Each row comes from the steps of one path. Every step used is in the known rows, and no mark comes twice. Write the path behind each row, first mark first.
Known rows
kigo -> mepu -> fomuz -> bube -> gaban: [.02 .19 -.44 -.08 .48 -.01 .17 -.39 .04 .27 .04 -.15 .12 .16 -.07 -.33 .29 -.09 .12 .12 -.09 -.60]
zotagu -> duko -> bube -> supival -> mepu -> fomuz: [-.10 -.32 -.46 -.27 .47 -.08 -.16 -.15 .25 .27 .06 .13 .14 .35 .21 -.38 .10 -.47 .05 .07 -.63 -.59]
kigo -> mepu -> supival -> bube: [-.07 -.03 -.54 -.23 .35 -.40 -.13 -.36 .24 -.14 .02 .22 -.03 .32 .19 -.08 -.11 .25 .00 .12 -.09 -.39]
gaban -> zotagu -> duko -> bube -> vota -> mepu: [-.23 -.06 -.40 -.09 .43 -.06 .16 -.58 .04 .19 .01 -.35 -.39 .22 .06 -.40 .04 -.13 -.19 -.13 -.34 -.43]
bube -> supival: [-.26 .09 -.26 -.05 .12 -.07 -.16 -.42 .22 .31 -.03 .34 .64 .13 .12 -.28 .20 -.66 -.03 -.36 -.26 -.29]
vota -> mepu -> supival -> bube -> gaban: [-.15 .18 -.39 .09 .33 -.22 .09 -.60 .25 -.27 .05 .09 -.13 .18 .13 -.13 .07 .04 .15 -.09 -.04 -.55]
gaban -> zotagu -> duko -> bube -> supival -> mepu: [-.32 -.24 -.46 -.22 .46 -.04 -.31 -.39 .22 .12 .02 -.01 -.17 .49 .29 -.46 .28 -.17 -.14 .04 -.35 -.41]
mepu -> fomuz -> bube -> gaban: [.00 .26 -.36 .03 .52 -.06 .20 -.35 .16 .35 -.03 -.13 .14 .09 .00 -.35 .31 -.21 .09 .02 -.11 -.57]
zotagu -> duko -> bube -> vota: [-.09 .10 -.42 -.10 .31 -.23 -.07 -.23 .12 .56 -.07 -.20 -.25 .24 .01 -.38 .04 -.45 .05 -.35 -.22 -.39]
vota -> mepu -> fomuz -> bube: [-.06 -.01 -.39 -.18 .74 -.21 .33 -.24 .21 .38 -.05 -.14 .08 .05 .07 -.26 .02 .25 -.06 .22 -.39 -.46]
duko -> zotagu: [-.35 -.05 -.19 -.13 .50 -.10 .06 -.25 .18 .26 -.17 .03 .36 .26 .10 -.60 .24 -.33 -.28 -.12 .05 -.29]
gaban -> zotagu: [-.28 .11 -.27 .03 .36 .00 .01 -.56 .06 .08 -.09 -.22 .15 .15 .22 -.50 .37 -.37 -.57 .07 -.07 -.32]
bube -> vota: [-.12 .19 -.27 .02 .08 -.35 .03 -.38 .07 .50 -.17 -.02 .26 -.07 .02 -.15 .07 -.41 -.12 -.41 -.31 -.30]
gaban -> zotagu -> duko: [-.30 .10 -.44 .04 .24 .01 -.06 -.55 -.03 .24 -.08 -.27 -.25 .38 .37 -.52 .30 -.61 -.25 .03 -.18 -.44]
duko -> bube -> supival -> mepu: [-.31 -.24 -.39 -.24 .48 -.20 -.27 -.24 .27 .05 .03 .13 .11 .33 .20 -.27 .14 .04 -.06 -.05 -.33 -.36]
fomuz -> bube: [-.17 .21 -.39 -.10 .62 -.31 .14 -.21 .20 .44 -.15 -.13 .03 .09 .12 -.25 .14 .29 -.09 .07 -.06 -.28]
supival -> bube -> vota -> mepu: [-.24 -.03 -.40 -.06 .32 -.38 .26 -.47 .12 -.06 -.05 -.15 -.13 .00 .14 .00 -.21 .25 -.10 -.23 -.33 -.31]
kigo -> mepu -> supival: [-.02 .02 -.38 -.13 .14 -.28 -.22 -.57 .09 .21 .05 .36 .34 .23 .00 -.20 .05 -.15 .04 .09 -.26 -.52]
bube -> gaban -> zotagu -> duko: [-.27 .21 -.44 .14 .19 .13 -.03 -.68 -.06 .20 -.04 -.32 -.29 .40 .31 -.55 .43 -.72 -.14 -.03 -.08 -.54]
duko -> bube: [-.22 .00 -.35 -.15 .66 -.17 -.05 -.08 .25 .03 .06 -.19 .00 .26 .03 -.42 .06 -.05 -.17 -.03 .05 -.38]
duko -> bube -> gaban -> zotagu: [-.22 .17 -.31 .05 .53 .21 .00 -.58 .12 -.06 .05 -.36 -.10 .28 .04 -.69 .51 -.42 -.42 .05 .17 -.47]
vota -> mepu: [-.37 -.05 -.29 .00 .37 -.24 .22 -.51 .05 -.15 .05 -.12 .12 .04 .17 -.11 -.08 .15 -.17 -.02 -.28 -.41]
fomuz -> bube -> supival: [-.17 .18 -.34 -.12 .39 -.11 -.06 -.33 .29 .59 -.11 .25 .43 .16 .07 -.34 .25 -.25 .06 -.23 -.22 -.24]

Which path is each row?
[-.04 .09 -.23 .03 .13 -.37 .02 -.71 .21 .37 -.05 .33 .19 .00 -.02 -.12 -.06 -.20 .09 -.19 -.53 -.50] : bube -> vota -> mepu -> supival
[-.35 -.18 -.35 -.15 .24 -.28 -.22 -.38 .18 .12 -.04 .23 .31 .20 .29 -.14 .16 -.04 -.07 -.08 -.45 -.34] : bube -> supival -> mepu
[-.10 -.32 -.44 -.27 .50 .06 -.16 -.28 .23 .26 .04 .03 .07 .40 .23 -.54 .24 -.54 -.14 .15 -.59 -.57] : gaban -> zotagu -> duko -> bube -> supival -> mepu -> fomuz
[-.17 -.02 -.43 -.09 .45 -.44 .06 -.43 .37 -.23 -.01 .20 -.14 .19 .25 -.04 -.18 .31 .00 .03 -.20 -.40] : vota -> mepu -> supival -> bube
[-.19 .19 -.44 .06 .43 .04 -.04 -.35 .11 .04 .11 -.28 -.30 .39 .06 -.47 .25 -.44 .15 -.15 .11 -.60] : zotagu -> duko -> bube -> gaban
[-.09 .10 -.42 -.09 .36 -.08 -.07 -.36 .11 .54 -.09 -.30 -.32 .30 .02 -.53 .18 -.53 -.14 -.25 -.20 -.38] : gaban -> zotagu -> duko -> bube -> vota
[-.05 -.14 -.38 -.15 .39 -.25 .30 -.30 .17 .09 -.02 -.06 .16 -.03 .09 -.12 -.16 -.16 -.10 -.09 -.58 -.49] : supival -> bube -> vota -> mepu -> fomuz
[-.21 .13 -.50 .10 .28 .04 .01 -.79 .08 -.01 .01 -.18 -.54 .45 .33 -.44 .26 -.40 -.01 .06 -.17 -.59] : vota -> mepu -> supival -> bube -> gaban -> zotagu -> duko
[-.27 .18 -.53 .08 .28 .06 .00 -.59 .02 .01 -.03 -.34 -.48 .45 .38 -.49 .35 -.52 -.14 -.01 .00 -.48] : supival -> bube -> gaban -> zotagu -> duko
[-.27 -.11 -.41 -.21 .45 -.31 -.14 -.32 .24 .32 -.11 .17 .13 .23 .26 -.18 .19 .27 -.02 .03 -.39 -.28] : fomuz -> bube -> supival -> mepu
[-.22 .01 -.41 -.13 .40 .19 -.25 -.38 .25 .35 .04 .06 .05 .48 .13 -.67 .32 -.77 -.07 -.22 -.15 -.38] : gaban -> zotagu -> duko -> bube -> supival
[-.05 -.08 -.45 -.25 .72 -.34 .15 -.10 .24 .44 -.13 -.09 .02 .12 .17 -.24 .10 .35 -.08 .31 -.43 -.44] : supival -> mepu -> fomuz -> bube
[-.05 .19 -.36 .02 .56 -.03 .31 -.45 .12 .22 .02 -.18 .04 .07 -.02 -.31 .23 -.03 .10 .06 -.19 -.59] : vota -> mepu -> fomuz -> bube -> gaban
[.01 .14 -.28 -.02 .30 -.39 .08 -.66 .28 .55 -.11 .27 .05 .02 -.05 -.15 -.02 .06 .13 -.09 -.50 -.48] : fomuz -> bube -> vota -> mepu -> supival
[.06 .04 -.40 -.17 .42 -.40 .13 -.22 .18 .78 -.22 -.06 .06 -.02 .02 -.19 .08 .04 -.04 -.07 -.54 -.39] : supival -> mepu -> fomuz -> bube -> vota
[.10 .18 -.35 -.14 .38 -.32 .19 -.23 .18 .87 -.22 -.05 .19 -.06 -.06 -.25 .09 -.21 -.02 -.19 -.43 -.36] : mepu -> fomuz -> bube -> vota
[-.18 .08 -.34 -.07 .42 -.33 .32 -.51 .07 .38 -.11 -.18 -.08 -.04 .01 -.11 -.06 .29 -.05 -.13 -.39 -.32] : fomuz -> bube -> vota -> mepu
[-.03 .04 -.34 -.04 .28 -.29 -.05 -.61 .26 .42 .00 .20 -.19 .23 -.02 -.28 -.07 -.25 .20 -.16 -.48 -.58] : zotagu -> duko -> bube -> vota -> mepu -> supival
[-.03 .09 -.34 -.17 .44 -.04 -.01 -.24 .33 .68 -.09 .31 .56 .13 .03 -.39 .23 -.46 .05 -.14 -.40 -.36] : mepu -> fomuz -> bube -> supival
[-.02 -.17 -.39 -.14 .48 .03 .19 -.41 .10 .32 .03 -.25 -.10 .18 .04 -.49 .05 -.53 -.17 .01 -.58 -.60] : gaban -> zotagu -> duko -> bube -> vota -> mepu -> fomuz
